Each row was made from one walk, in order. Every step used is in the known rows, and no mark comes twice. Write each row's walk.
Known rows:
b, x: [ 1.10 -1.64  2.38 -1.99  0.74 -1.53 -1.17 -0.53 -1.08 -0.70  0.08  0.68
 -1.85  0.96  1.33  0.92 -1.62 -1.16]
s, x, v: [ 0.90 -0.27 -0.11 -2.74  0.77 -3.92 -2.94  0.94 -2.85 -0.74 -1.01 -3.15
 -0.33  1.28 -0.94  0.65 -1.05 -1.97]
y, q: [-2.75  1.19  0.92 -1.00 -0.57  0.16  0.30 -0.88 -0.37  2.12  2.24 -0.44
  2.54  0.16 -0.52 -0.50  0.36  0.80]
y, q, s, e, b: [-8.32  1.74  2.69  7.32 -0.58  4.40 -0.78 -3.13 -2.75  4.42  3.21 -2.70
  1.15 -2.49 -1.78 -4.64  3.26 -1.65]
b, x, v: [ 2.00 -1.65  0.19 -2.95  1.34 -3.46 -2.28  1.82 -2.68 -1.31 -0.01 -2.94
 -1.16  0.46  0.32  0.17 -2.06 -2.95]
y, q, b, x: [-0.89 -0.99  4.59  1.20  0.33  0.29 -1.35 -3.43 -2.87  2.69  1.26 -1.05
  0.07 -0.73  0.96 -0.29 -0.76  0.38]
b, x, r, q: [ 0.65 -0.46  0.22 -1.36  2.03 -2.55  2.52 -1.50 -2.87  1.80 -1.41  4.62
 -0.89  1.16  3.37  1.51 -0.88  0.59]
e, y: [-1.31  0.25 -0.67  1.54 -2.45  3.46 -0.98 -0.52 -0.64  0.86  0.37  4.20
  1.42 -0.56  0.51 -2.25  1.60 -1.06]
y, q, b, x, v: [ 0.07 -1.27  2.45 -0.25  0.88 -1.15 -2.74 -0.92 -4.69  2.52  1.09 -4.94
  1.10 -1.09 -0.31 -1.30 -1.03 -1.06]
b, x, r: [ 1.54 -0.54  0.66 -1.39  1.41 -2.68  0.75  0.10 -1.60 -0.22  0.68  2.76
 -0.87  1.77  1.00  2.32 -1.12 -1.21]
e, b, x, r: [-0.74 -0.08  1.78  0.19  1.04 -1.39 -0.68  0.85 -2.33  0.64  2.10  2.32
 -1.27  0.78  0.96  0.88  0.84 -2.46]
s, e, b, x, r, q: [-4.62  0.56  0.95  2.90  1.49 -0.48  1.51 -1.70 -3.57  3.75  0.67  4.50
 -0.98 -0.23  2.92 -1.39  2.45 -3.45]
s, x: [-0.26 -0.33  2.00 -1.47  0.32 -2.30 -1.57 -1.33 -0.85 -0.27 -0.82  0.15
 -1.76  1.86 -0.21  1.41 -1.20 -0.34]
r, x, v: [ 0.21  0.94 -2.51 -3.05  1.45 -3.20 -3.47  2.80 -1.87 -1.85  0.36 -4.36
  0.44  0.76  0.65 -0.81 -1.12  0.19]
e, y, q: [-4.33  1.44  0.14  1.16 -2.79  3.71 -0.92 -1.26 -0.59  3.08  2.90  3.25
  4.07 -0.58 -0.26 -2.54  2.12 -0.44]
r, q: [-0.71  0.21 -0.18 -0.03  0.65  0.13  2.05 -1.78 -1.05  2.28 -2.13  2.79
 -0.05 -0.74  2.11 -0.94 -0.04  1.71]
b, x, r, q, s: [ 0.14 -0.85  1.07  2.42  2.83 -0.49  2.53 -3.65 -4.09  2.16 -2.32  3.33
 -2.13 -0.05  2.10 -0.14 -1.13  2.07]
x, r, q, s, e: [-4.09  1.32 -1.44  6.99  1.66  1.45  4.04 -3.79 -3.17  3.91 -2.29  2.62
  0.14 -1.55  0.71 -2.39  1.82  0.38]

Which walk is each row?
[-4.35  0.17  2.17  6.66  1.31  1.27 -0.41 -2.07 -4.00  1.97  1.64  0.32
 -2.13 -0.67 -0.34 -1.96  2.47 -3.89] -> q, s, e, b, x, r
[-5.31  0.61  1.53  6.11 -1.63  3.41 -0.11 -3.60 -3.73  5.21  2.68  4.37
  2.95 -0.99  0.91 -2.66  2.58 -3.43] -> s, e, y, q, b, x, r
[-7.43  1.89 -0.34  3.13 -3.40  4.03 -0.32 -2.00 -0.76  3.86  3.30  3.45
  4.17 -0.86 -0.36 -4.07  3.31 -2.94] -> s, e, y, q
[-0.45 -0.46  2.86  2.67  0.91 -0.25 -1.75 -3.69 -2.69  0.24 -1.90 -1.26
 -3.04  0.79 -0.96  0.01 -1.23  0.68] -> q, s, x
[ 0.18  0.09 -0.57  4.50  1.42  0.81  3.39 -2.80 -3.26  4.35 -2.84  2.63
  1.08 -1.85  2.02 -0.23  0.36  2.64] -> x, r, q, b
[-7.34  0.38  5.03  5.42  0.20  2.66 -1.80 -3.83 -3.66  3.72  3.53 -2.21
 -1.05 -1.18 -0.96 -3.83  1.93 -2.87] -> y, q, s, e, b, x
[ 1.06 -2.25  3.45  1.87  1.51  0.42  0.45 -4.42 -3.72  2.97 -3.07  1.49
 -3.10 -1.35  3.60 -0.68 -1.28  1.32] -> r, q, b, x
[-4.73 -0.27  1.35  3.72 -1.82  2.74 -3.43 -2.38 -5.03  4.13  2.11 -0.75
  2.54 -2.24  0.08 -4.83  1.93 -4.87] -> s, e, y, q, b, x, v
[ 0.88 -0.58  0.80  1.07  1.53 -1.87 -3.07 -1.03 -4.56 -0.57 -1.97 -4.72
 -1.83  0.30 -2.01 -0.78 -1.34 -0.49] -> q, s, x, v
[-0.72  0.91 -1.18  4.73  2.00  1.23  3.58 -3.01 -3.12  3.00 -2.56  2.20
 -0.21 -1.11  0.88 -0.91  0.42  3.21] -> x, r, q, s
[-5.36 -1.04  3.68  5.96  1.63  2.81 -0.34 -4.79 -4.68  3.66 -0.87  0.94
 -3.85 -1.94  1.98 -4.38  1.77 -1.74] -> r, q, s, e, b, x
[-0.88 -0.42  2.53  2.73  1.65  0.11  0.07 -5.56 -3.92  2.65 -3.73  0.86
 -3.13  0.05  1.08 -0.84 -1.01  2.57] -> r, q, s, x
[-4.39  2.05  1.09  4.10 -1.38  2.60 -0.69 -3.75 -3.63  3.46  1.33  3.83
  2.26  1.18 -1.50 -1.21  1.59  0.37] -> e, y, q, s, x, r
[ 0.33  0.80  0.09 -0.91  0.95 -3.42  0.18 -0.90 -1.50  0.33 -0.32  2.40
 -0.33  2.47  0.06  2.62 -0.55 -0.12] -> s, x, r
